Each row comes from the steps of one walk. Every step used is in the known rows, and no mark comes twice. Write the walk behind each row, first mark first.
Known rows:
nabokos > pebub > mobug > nepime > zoto > pafi > kegig: [ 1.10 -1.15 -2.63  0.45 -1.62  0.85  3.82  2.29  1.44  0.14 -1.91  0.99
  0.70 -0.25 -0.16  0.82  1.11 -1.62 -1.20 -2.00  0.61 -4.64 -2.25 -2.37
  0.04  0.19  0.78  1.48]
pafi > nabokos > pebub > mobug > nepime > zoto > lidi > nofo: [-0.37 -0.63 -1.01  0.39 -0.52  0.40 -0.13  1.27  2.72  0.52 -2.04  0.60
  1.27 -0.67  1.08  0.35  1.50 -0.81 -0.99 -0.77  1.20 -3.13 -1.74 -3.28
  0.36 -0.10  1.37  1.82]
mobug > pafi: [-0.03  0.52 -0.52  0.05 -0.49  0.65  2.17  1.68  1.02  1.53 -2.61  0.68
 -0.36 -0.45  0.42  1.56  0.94 -0.76 -1.38  0.53  1.48 -1.70 -1.30 -0.62
 -0.62  0.19 -0.76  0.85]
pebub > mobug: [ 0.35 -0.69 -0.72  1.09 -1.14  0.50  1.84  1.59  2.15  0.50 -1.50  0.70
  0.30 -0.98  0.44  1.09  1.10 -0.69 -1.31  0.62  0.67 -1.80 -2.39 -1.37
 -0.14  0.53 -0.87  0.98]
zoto > pafi > mobug > nepime: [-0.35 -1.52 -1.16  1.04 -0.89 -0.15  2.24  2.20  1.19  1.97 -1.39  0.59
 -0.10 -1.10 -0.01  1.97  1.71 -1.85 -1.64 -0.24  0.71 -2.47 -2.28 -2.37
 -0.93  0.86 -0.61  1.05]
pafi > mobug > nepime > zoto: [-0.42 -0.56 -1.77  0.92 -0.67 -0.36  0.27  2.72  2.28  0.90 -0.67 -0.05
  0.45 -0.95  1.66  1.83  0.96 -1.65 -0.43 -0.31  0.86 -3.26 -2.26 -3.06
  0.77 -0.38  0.45  0.96]
zoto > nepime > mobug > pafi > kegig > pebub > nabokos: [ 1.79 -0.45 -3.66 -0.62  0.22  0.63  4.87  2.96  1.34  1.12 -2.82  0.79
 -1.26  0.79  1.43 -0.02  1.20 -0.94 -1.25 -1.87  0.86 -5.16 -1.42 -0.69
 -1.42 -0.11  0.68  0.52]
nofo > pafi: [-1.12 -0.52  0.69  0.19 -0.74  0.42  1.40  1.30  1.78  0.35 -1.92  0.60
 -0.59 -0.15 -0.05  1.97  0.54 -0.02 -1.62  0.80  0.96  0.12 -1.72 -0.83
 -0.02  0.94 -0.57  0.22]
lidi > nofo > pafi > kegig > pebub > nabokos: [-0.40 -0.83  0.45 -0.77 -0.48  0.13  4.40  0.84  2.47  1.23 -2.80  0.80
 -0.70  0.70  0.64  0.01  1.19  0.85 -1.13 -0.24  0.64 -0.70 -0.60  0.26
  0.10  0.69  1.01  0.10]
mobug > pafi > nabokos: [-0.28  0.45 -0.95 -0.61 -0.07  0.23  2.95  1.17  1.50  1.76 -2.61  0.07
 -0.78 -0.54  1.25  1.36  0.54 -0.37 -1.17 -0.29  1.36 -1.38 -1.08 -0.58
 -0.90 -0.08 -0.51  0.35]
lidi > zoto > pebub: [ 0.85 -0.49 -0.57 -0.54 -1.03  0.11 -0.58  1.78  1.64  0.95 -2.36  0.36
 -1.01  0.29  0.88  1.60  0.55 -0.22 -1.15  1.36 -0.13 -1.80 -1.79 -1.76
 -0.75  0.49 -0.90 -0.40]
nofo > pafi > kegig: [-0.85 -0.55  0.69 -0.51 -1.02  0.56  2.42  1.32  1.86  0.49 -1.87  0.15
 -0.55  0.11  0.38  1.34 -0.10 -0.01 -1.32  0.11  0.90  0.08 -1.94 -0.15
  0.09  0.35 -0.06  0.16]
pafi > zoto: [-0.19  0.10  0.15  0.38 -1.10 -0.54  1.15  1.53  2.14  1.63 -1.11  0.17
 -0.14 -1.41  1.35  2.03  0.80 -0.61  0.03  0.60  1.15 -0.97 -1.92 -1.32
  0.77 -0.16 -1.08  0.61]
mobug > pebub > kegig: [ 1.72  0.11 -1.25 -0.51 -1.10  0.05  3.46  1.37  2.20  1.54 -2.50  0.39
 -0.23  0.63  1.17  0.00  0.57 -0.57 -1.01  0.73  0.94 -3.60 -1.20 -0.68
 -0.42 -0.23 -0.25  0.71]
nabokos > pebub > mobug > nepime > zoto: [ 0.97 -0.74 -2.72  1.02 -1.24  0.41  2.11  2.27  2.22 -0.09 -1.27  0.95
  0.78 -0.74  0.75  0.87  1.41 -1.19 -0.59 -0.89  0.79 -4.67 -2.32 -2.93
  0.80 -0.06  0.72  1.45]
lidi > zoto: [ 0.28 -0.16  0.34 -0.09 -0.84  0.04 -1.16  1.74  2.14  1.30 -1.51  0.09
 -0.60 -0.62  1.39  1.55  0.58 -0.09 -0.79  1.39  0.65 -0.83 -1.76 -1.55
 -0.34  0.14 -0.37  0.28]
pafi > kegig: [ 0.34 -0.06 -0.05 -0.29 -1.08  0.48  1.89  1.52  1.78  1.28 -1.82 -0.16
 -0.14 -0.37  1.15  0.98  0.18 -0.12 -0.82  0.34  1.00 -1.06 -2.17 -0.53
 -0.03 -0.35 -0.33  0.70]
kegig > pebub > mobug > nepime > zoto: [ 0.88 -0.44 -2.77  1.10 -0.82 -0.05  1.96  2.72  1.97  0.59 -1.29  0.92
  0.70 -0.61  1.02  0.83  1.49 -1.46 -0.41 -1.00  1.03 -4.76 -1.96 -2.45
  0.95 -0.29  1.03  1.15]
mobug > nepime > zoto > pafi: [-0.10 -0.13 -1.31  0.62 -0.91  0.47  0.26  2.42  0.90  1.12 -1.74  0.85
  0.07 -0.27 -0.16  2.46  1.30 -1.54 -1.38 -0.33  1.49 -2.87 -1.36 -2.77
 -0.25  0.47  0.05  1.27]
zoto > pebub > nabokos: [ 1.21 -0.27 -1.80 -0.12 -0.77  0.19  2.99  1.28  1.93  1.11 -2.92  0.50
 -0.93  0.47  0.81  1.04  1.29  0.44 -1.56  0.66  0.10 -3.04 -1.33 -1.48
 -0.85  0.71 -0.80 -0.14]
nofo > lidi > zoto: [-0.02 -0.31  1.41  0.05 -0.92 -0.03 -2.17  1.26  2.27  0.86 -1.44  0.00
 -0.53 -0.39  2.22  1.07  1.13 -0.11 -0.67  2.16  0.24  0.08 -1.62 -1.08
  0.08 -0.25 -0.06  0.13]
nepime > zoto > lidi > nofo > pafi: [-2.50  0.26  2.38  0.26 -0.29  0.96 -2.89  1.35  1.99 -0.27 -2.59  0.69
  0.66  0.31 -0.25  2.16  0.64 -0.40 -1.89  1.32  1.41  0.59 -1.15 -2.03
  0.75  0.74  0.45  1.10]
zoto > lidi > nofo > pafi > kegig > pebub > mobug > nepime: [-1.01 -1.34  0.56  0.07 -0.83  0.50  1.76  1.57  2.00  1.21 -2.17  1.08
  0.78 -0.06 -0.16 -0.19  1.44 -1.17 -1.58 -0.51  1.43 -1.59 -1.81 -0.97
  0.16  0.47  1.41  1.44]
mobug > nepime > zoto > pebub: [ 0.70 -0.08 -2.33 -0.01 -1.01  0.23  0.11  2.54  1.33  0.66 -1.93  0.62
 -0.24  0.52  0.63  1.92  0.92 -1.15 -0.86 -0.01  0.83 -3.96 -1.62 -2.91
  0.11 -0.04 -0.18  0.49]
nofo > pafi > nabokos > pebub > mobug > nepime > zoto: [-0.42 -1.26 -2.44  0.14 -0.80  0.07  3.42  1.57  2.74 -0.63 -1.36  0.63
  0.00 -0.35  0.82  1.02  0.73 -0.58 -0.83 -1.95  0.61 -3.25 -1.89 -2.58
  0.66  0.33  1.22  0.43]
lidi > zoto > nepime: [ 0.68 -0.78 -0.32  0.12 -0.55 -0.03 -2.55  2.31  1.72  1.46 -0.76  0.50
 -1.25 -0.42  1.47  2.20  0.68 -0.49 -0.97  0.84  0.92 -1.30 -2.14 -2.27
 -1.32  0.23 -0.33  0.28]
nabokos > pebub > kegig: [ 1.68 -0.50 -1.24  0.00 -1.09  0.52  3.93  1.34  2.10  0.91 -2.29  0.64
 -0.12 -0.08  0.67  0.25  0.88  0.26 -1.15  0.11  0.53 -3.04 -1.97 -0.80
 -0.17  0.23  0.08  1.14]

Write each row's walk:
[-0.20  0.10 -1.29  1.21 -0.85  0.66 -1.47  2.50  2.13  0.46 -1.29  0.39
  1.37 -0.95  0.88  1.31  1.19 -1.73 -1.32 -0.07  1.62 -3.67 -2.27 -3.27
  0.49 -0.27  0.82  1.93]
pebub > mobug > nepime > zoto > lidi
[-2.22 -1.23  0.27  0.55 -0.59 -0.12 -0.21  2.06  2.54  0.36 -0.86  0.82
  0.18 -0.19  0.46  1.94  1.16 -1.52 -0.88  0.11  0.88 -0.97 -1.51 -2.58
  0.78  0.69  0.57  0.83]
lidi > nofo > pafi > mobug > nepime > zoto
[ 1.02 -1.89 -2.22 -0.03 -1.15 -0.14  2.81  1.47  2.00  1.36 -1.69  0.77
 -0.55 -0.96  0.61  0.73  1.52 -0.90 -1.26 -1.28  0.16 -3.26 -1.91 -2.57
 -1.39  0.81  0.37  0.57]
lidi > zoto > pafi > nabokos > pebub > mobug > nepime
[-0.95 -0.06 -0.99  1.08 -0.38 -0.05 -1.71  2.72  2.14  0.99 -1.22 -0.36
  1.09 -1.12  1.61  1.80  0.96 -1.73 -1.06  0.06  1.22 -3.17 -2.49 -3.50
  0.73 -0.52  0.90  1.40]
pafi > mobug > nepime > zoto > lidi
[-2.05 -0.61  2.21  0.01 -0.99 -0.31  0.70  0.93  2.42  1.02 -1.32  1.01
 -0.36 -0.62  0.16  2.12  1.02 -0.49 -0.42  1.01  1.18  1.34 -1.12 -0.85
  0.81  0.92 -0.95  0.50]
lidi > nofo > pafi > zoto
[-0.78 -0.64 -0.74  1.18 -0.66  0.24  1.10  2.26  1.46  0.22 -2.02  0.32
  0.30 -0.61  0.13  2.59  0.82 -1.41 -1.65 -0.21  0.12 -2.07 -2.21 -2.58
  0.18  0.63 -0.45  0.61]
nepime > zoto > pafi > mobug
[ 1.08 -1.03 -2.30  1.04 -0.92 -0.16  3.23  2.22  1.79  1.55 -1.36  1.07
  0.26 -0.95  0.70  0.35  1.84 -1.23 -0.75 -0.55  1.07 -3.97 -2.15 -1.67
  0.06  0.15  0.35  1.14]
kegig > pebub > mobug > nepime
[ 0.15 -1.37 -0.48 -0.76 -0.88 -0.14  1.99  2.11  2.70  0.39 -1.45  1.58
 -1.03  1.26  0.50  0.71  0.84 -1.90 -0.65 -0.03  0.96 -2.69 -1.06 -1.40
 -0.48  0.74 -0.62  0.71]
lidi > nofo > pafi > zoto > nepime > mobug > pebub > kegig
[-0.67 -0.96 -0.38 -0.48 -0.44  0.06  3.77  0.54  2.20  0.17 -2.49  0.23
 -0.84 -0.21  0.59  1.27  0.36  0.88 -1.34 -0.54  0.40 -0.51 -1.74 -0.94
 -0.01  0.62  0.14 -0.30]
nofo > pafi > nabokos > pebub
[-0.07 -1.34 -2.61 -0.14 -1.01 -0.09  2.91  2.74  2.36 -0.02 -1.45  0.57
 -0.48  0.95  0.55  1.33  0.46 -1.65 -1.36 -0.91 -0.10 -4.20 -1.92 -2.35
  0.21  0.62  0.56  0.16]
nofo > pafi > mobug > nepime > zoto > pebub > kegig
[ 1.42  0.14 -3.01 -0.79 -0.08  0.71  6.28  2.41  1.71  0.91 -3.58  0.32
 -0.61  0.56  1.36 -0.64  1.05 -0.60 -1.04 -1.29  0.63 -4.72 -1.03  0.05
 -0.47 -0.20  0.64  0.52]
nepime > mobug > pafi > kegig > pebub > nabokos
[-1.48 -0.79  2.03 -0.66 -0.96  0.72  1.43  0.89  2.05  0.69 -2.00  0.68
 -0.35  0.45 -0.07  1.09  0.34 -0.01 -1.29  0.72  1.04  1.26 -1.40 -0.04
 -0.03  0.73 -0.20  0.60]
lidi > nofo > pafi > kegig
[-1.44 -0.48  1.01  0.18 -0.55  0.92  0.60  1.67  2.27 -0.58 -2.79  0.80
  1.17  0.41 -0.01  0.50  0.54 -0.75 -1.59 -0.47  0.81 -1.20 -1.78 -1.19
  1.26  0.22  1.54  1.02]
nepime > zoto > lidi > nofo > pafi > kegig > pebub > mobug
[-1.32  0.70  1.64  0.50 -0.33  0.89 -3.40  1.56  1.95  0.54 -2.50  0.46
  1.04 -0.15  0.52  1.82  0.96 -0.51 -1.43  1.48  1.53 -0.57 -1.39 -2.41
  0.61  0.04  0.27  1.62]
nepime > zoto > lidi > nofo
[-0.71  0.81 -0.43  0.09 -0.27  0.62  0.64  2.51  1.49  0.81 -2.71  0.28
  0.39 -0.95  0.80  1.48  0.89 -2.05 -1.06  0.25  1.54 -2.55 -1.79 -1.54
  0.25 -0.14 -0.87  1.38]
nepime > mobug > pafi > zoto > lidi
[-1.47 -1.54  0.72  0.21 -0.53  0.12 -0.62  2.22  2.21  0.02 -0.80  1.50
 -0.97  0.06  0.03  2.29  1.11 -1.53 -0.79  0.27  1.01 -0.15 -1.81 -1.93
 -0.21  1.21 -1.15  0.69]
lidi > nofo > pafi > zoto > nepime > mobug
[ 0.98 -0.99 -1.58  0.62 -1.29  0.53  2.45  1.63  1.66  0.15 -2.39  0.97
 -0.14  0.00 -0.01  1.10  1.03 -0.77 -1.66  0.57 -0.08 -2.83 -2.46 -1.60
 -0.58  0.85 -1.42  0.33]
zoto > pebub > mobug
[-1.09 -0.21  0.68 -0.81 -0.19  0.74  1.02  0.68  2.84 -0.30 -3.06  0.44
  0.35  0.78  0.55  0.62  0.32  0.46 -1.72 -0.48  0.82 -1.12 -1.02 -1.59
  0.45  0.45  1.62  1.01]
nepime > zoto > lidi > nofo > pafi > nabokos > pebub > kegig
[ 1.03 -1.09 -1.30  1.00 -1.22  0.55  3.44  1.30  2.08  0.04 -2.04  0.95
  0.42 -0.94  0.29  0.60  1.27 -0.24 -1.22  0.06  0.22 -2.78 -2.66 -1.49
  0.10  0.51 -0.45  1.02]
nabokos > pebub > mobug
[ 0.75 -0.44 -2.08  0.72 -1.16  0.66  1.19  2.16  1.89 -0.81 -2.32  0.83
  0.27  0.30  0.23  1.58  0.67 -1.05 -1.35  0.08 -0.10 -3.60 -2.27 -2.46
  0.30  0.44 -0.73  0.33]
nepime > zoto > pebub > mobug
[ 0.85 -0.47 -1.93  0.20 -0.96  0.01  3.71  2.16  1.98  0.59 -2.70  0.39
  0.23  0.59  0.60  1.02  0.58 -1.85 -1.54 -0.53  0.03 -4.61 -1.39 -2.01
 -0.07  0.17  0.08  0.56]
nepime > zoto > pafi > mobug > pebub > kegig
[ 1.82 -0.53 -1.19 -0.92 -1.26  0.21  0.89  1.89  2.12  1.15 -2.27  0.47
 -1.07  0.82  0.99  0.73  0.40 -0.25 -1.27  1.00 -0.17 -2.88 -1.63 -1.19
 -1.04  0.44 -0.48  0.00]
lidi > zoto > pebub > kegig
[ 0.23 -0.09 -1.18  0.66 -0.82  0.82  3.19  1.78  1.45  0.82 -2.29  1.03
  0.08 -0.79  0.19  1.01  1.17 -1.36 -1.58  0.09  1.12 -2.50 -1.75 -0.79
 -0.64  0.51 -0.86  1.08]
pebub > mobug > pafi
[ 0.53 -0.51 -1.06 -0.25 -0.51 -0.03  3.21  0.70  2.07  0.96 -2.45 -0.05
 -0.41 -0.67  1.34  0.94  0.61  0.73 -0.82 -0.36  0.52 -1.69 -1.97 -1.33
 -0.15 -0.03 -0.09  0.24]
pafi > nabokos > pebub
[-0.86  1.14  0.41  0.09 -0.48  0.13  0.53  1.78  1.33  2.07 -2.48  0.22
  0.32 -1.38  0.99  1.96  0.92 -1.34 -0.89  0.48  1.98 -1.49 -1.51 -1.15
  0.32 -0.37 -0.61  1.18]
mobug > pafi > zoto > lidi
[-1.05  0.12  2.14  0.42 -0.43  0.80 -2.10  1.03  1.71  1.49 -2.58  0.58
  0.67 -0.46  0.21  1.34  1.35 -0.27 -1.77  1.94  1.54  0.20 -1.60 -1.56
 -0.31  0.48 -0.39  1.61]
zoto > lidi > nofo
[ 0.63 -0.99 -1.52  0.64 -0.28  0.73 -0.51  2.82  1.48  0.11 -1.33  0.80
 -0.74  0.07  0.60  1.76  0.89 -1.14 -1.46  0.28  0.87 -2.53 -2.64 -2.30
 -1.19  0.53 -0.98  0.98]
zoto > nepime > mobug
[ 0.28 -1.16  0.48 -0.48 -0.77 -0.09  0.93  0.49  1.80  0.79 -2.76  0.16
 -0.94 -0.23  1.56  1.01  1.29  0.26 -1.26  0.41 -0.48 -0.46 -1.45 -1.31
 -0.71  0.33  0.24 -0.32]
nofo > lidi > zoto > pafi > nabokos > pebub
[ 1.18 -1.33 -2.21  0.95 -1.39  0.25  3.35  1.75  2.00  0.84 -1.34  1.08
  0.38 -1.06  0.46  0.35  1.77 -0.95 -0.89 -0.44  0.77 -3.93 -2.49 -2.11
 -0.13  0.35  0.07  1.43]
nabokos > pebub > mobug > nepime
[ 0.45 -0.29 -1.94  1.16 -0.96  0.72  0.12  2.26  2.02  0.03 -1.84  0.62
  1.46 -0.88  0.70  0.83  1.40 -1.24 -1.22 -0.57  1.18 -4.58 -2.47 -3.38
  0.75 -0.24  1.21  1.91]
nabokos > pebub > mobug > nepime > zoto > lidi
[ 0.53 -0.30 -2.28  0.07 -0.08  0.00  5.40  1.48  1.66  1.34 -2.91  0.68
 -0.30 -0.75  1.04  0.29  1.10 -0.74 -1.08 -1.36  0.80 -3.12 -1.46 -0.45
 -0.43  0.00  0.12  0.33]
kegig > pebub > mobug > pafi > nabokos
[ 1.42 -0.16 -2.39 -0.26 -0.53  0.25  3.57  1.75  2.61  0.34 -3.05  0.25
 -0.44  0.67  1.43 -0.17  1.20 -0.51 -1.11  0.61  0.41 -4.57 -0.98 -1.59
 -0.46  0.13 -0.41  0.35]
nepime > mobug > pebub > nabokos
[-1.61 -0.98 -1.04  0.73 -0.59 -0.26  0.81  2.55  2.35  0.10 -0.71  0.22
  0.03 -0.50  0.90  2.18  0.68 -1.52 -0.92 -0.48  0.75 -2.10 -2.07 -2.70
  0.92  0.31  0.65  0.43]
nofo > pafi > mobug > nepime > zoto
[-0.30 -1.26  0.38 -1.01 -0.65  0.28  4.24  0.16  2.81  0.66 -2.50  0.90
 -0.71  0.57  0.29  0.14  0.69  0.81 -1.39 -0.33  0.44 -0.41 -0.97 -0.28
 -0.41  1.03  0.49  0.53]
lidi > nofo > pafi > nabokos > pebub > kegig
[-0.60 -0.46 -1.29  0.29 -0.77  0.48  1.55  2.55  2.02  0.03 -1.90  0.38
  0.97 -0.06  0.58  0.57  0.55 -1.40 -1.26 -1.57  1.28 -3.54 -2.17 -1.91
  1.14 -0.31  2.16  1.04]
nofo > pafi > kegig > pebub > mobug > nepime > zoto > lidi
